In the rows, zero is written as 128.
Known rows, with every step that occurs:
somib-pimir-pepoga-zinu-gope-gulum: [153  84 111  97 115 144 144  52 133 146 127 186 169 138 163 145 111 134
 124 199 121 159]
zinu-gulum-pimir-pepoga-somib: [ 99  80 118 136 134  88 120  44 115 118 127 168 139 121 139 129 121  85
 116 102  67 153]
pimir-pepoga: [118  86  80 106 134 112 108  83 130 118 125 160 163 131 158 140  79  99
 104 174 136 129]
gope-zinu-gulum: [132  75  79 132 108 142 109 121 152 154 179 158 154 133 144  96 119 105
 151 141 114 121]
pepoga-pimir: [ 70  78 119 157 127 110 116 107 125 139 116 112 159 148 163 112 149 139
 133 150 136 114]
zinu-pimir-pepoga-somib-gope-gulum: [110  57 129 153 154  81 106 135  82 149 107 145 105  71 156 136 140  98
  90 155 103 127]
gulum-pimir-pepoga-zinu-somib: [127 122  91 144 126 115 143 127 141 101  90 173 141 115 153 168 105 135
 143 181  83 147]
pepoga-zinu-gulum-somib-pimir: [ 81  87 115  94  91 197 112  49 188 109 121 144 181 142 173 176 135 138
 125 149  94 128]
pepoga-zinu: [145 113 102 143 106 139 130 144 133 125 110 145 163 116 158 161 138 144
 174 169 123 149]
somib-gope: [124  97 128 131 130 127  93 184 119 130 123 125 116  96 163 132 153 131
 127 157 155 148]
gulum-somib: [ 88 111 122 102 146 158 120 124 157 124 138 150 152 168 153 161 129 137
 130 139  96 127]
gulum-pimir-pepoga-somib-gope: [106  88 138 137 143  77  96 135  98 115 108 148 102  91 153 132 137 106
 100 119 121 175]
somib-pimir-pepoga: [ 94  75  75  84 114 128  99  37 139  99 110 150 182 135 168 147  73 106
  87 183 132 132]
somib-gope-pepoga-zinu-gulum-pimir: [131 112 125 131  98 151 127  91 164 128 126 174 127  89 157 148 165 137
 158 127  99 181]
pepoga-zinu-somib: [135 124 104 165 128 124 137 171 139 111 100 134 147 121 152 163 133 144
 174 183  91 122]
pimir-pepoga-zinu-gope: [163 105 112 128 118 130 140  89 153 122 152 175 172 156 156 133  97 144
 156 181 166 170]
gulum-pimir-pepoga-somib: [ 97  91 116 133 147  71 121  64  98 109 114 164 138 133 135 133 113  96
 116 111  70 161]
gope-pimir-pepoga-zinu: [142  87  73 142 103 135 122  76 145  98 102 153 160  96 178 166  94 105
 146 172 149 156]
gulum-somib-pimir-pepoga: [ 75  81  87  70 124 143  99  34 161  94 112 161 180 155 173 165  72 111
  75 170 120 130]
gope-pimir-pepoga-zinu-gulum-somib: [104  82 104 120 108 185 121  53 198 115 137 166 154 120 179 179 115 104
 127 135 115 135]
zinu-gope-gulum-pimir-pepoga: [124  93  99  78 134 122 146  40 123 137 132 219 140 139 148 130  89 119
  97 165  96 178]

Rows:
[107  77 140 140 131  93  95 113 115 123 121 152 103  80 157 130 142  95
  99 112 117 166]	zinu-gulum-pimir-pepoga-somib-gope
[111  95  88  97 101 148 118  70 160  97  94 166 183 131 178 191  91 132
 112 180 128 149]	gulum-somib-pimir-pepoga-zinu
[115  93 110 204 131 104 108 158 139 106 118 107 141  86 160 152 144 149
 167 170 143 115]	somib-gope-pepoga-zinu-pimir
[ 86  67  74 150 141 101 110  85 126 109 127 146 155 109 152 133  75 110
 104 175 129 102]	zinu-pimir-pepoga
[116  89 151 160 143  87  90 179  97 126 119 108 109  98 153 127 168 114
 131 121 129 151]	pepoga-somib-gope
[105 107  99 133 104 146 120 104 149  89  86 120 172 130 163 164 126 148
 149 189  91 125]	pepoga-zinu-somib-pimir
[ 95  92 123 134 130  96  90  47 132  88 117  91 180 159 155 140 143 110
 145 134  94 127]	gope-pepoga-somib-pimir
[139 112 126 139 148 100  81 147 145 116 137 104 137 125 170 138 153 118
 149 158 163 137]	somib-gope-pepoga
[109  81 113 144 151  67 105  84 101 113 121 135 152 134 144 133 109  82
 119 127  99 132]	pimir-pepoga-somib
[159 123 104 150 121 118 118 122 153 113 120 128 174 132 165 166 141 135
 187 171 137 143]	gope-pepoga-zinu
[103  86  85  95 114 137 126  34 148 124 132 200 146 113 154 136  92 101
 101 144  96 156]	zinu-gulum-pimir-pepoga
[ 96  61  52 150 141  82 108 115 120 114 143 162 154 127 146 111  55 110
 107 174 136 109]	gope-zinu-pimir-pepoga
[115  75  83 143 135 116  96  95 143  87 109 133 117  87 182 141  90  82
 103 169 158 140]	zinu-somib-gope-pimir-pepoga
[122 106 140 127 146 132  82 124 184 120 153 120 136 133 177 154 158 113
 135 138 150 129]	zinu-gulum-somib-gope-pepoga
[112  93  99  95 141 109 130  97 115 127  97 203 111  97 156 147 100 110
  80 171  87 165]	zinu-somib-gope-gulum-pimir-pepoga
[106  70 103 159 146  79 105  52 110  95 120 122 142 121 155 132 107  66
 130 117 109 138]	gope-pimir-pepoga-somib
[103 100  84  91 129 117 128  58 127 114 117 195 146 129 149 139  85 114
 102 153 101 166]	gulum-pimir-pepoga
[127 115 112 127 100 155 141  63 165 127 133 179 147 112 150 147 154 134
 171 128  77 170]	gope-pepoga-zinu-gulum-pimir
[126  91  79 111  93 135 116  71 144 100  91 158 184 113 175 174  93 127
 123 190 137 150]	somib-pimir-pepoga-zinu
[114  78  79  97 112 118 111  85 142 130 141 207 126 105 155 118  88 102
  91 143 121 172]	somib-gope-zinu-gulum-pimir-pepoga
[102  93 127  79 112 181 132  54 164 122 120 163 177 166 167 169 130 155
 121 172  96 149]	pepoga-zinu-gope-gulum-somib-pimir
[116  89 110 174 133 138 101 140 141  91 112  99  99  82 174 133 144 108
 150 150 141 141]	zinu-somib-gope-pimir
[109  89 116 135 114 118 120 120 126 140 150 183 108 112 135 100 150 120
 141  95  73 181]	pepoga-somib-gope-zinu-gulum-pimir
[ 83  62  73 142 148  91  95 145 135 111 141 165 132 122 157 126  63 115
  85 163 148 116]	gulum-somib-gope-zinu-pimir-pepoga
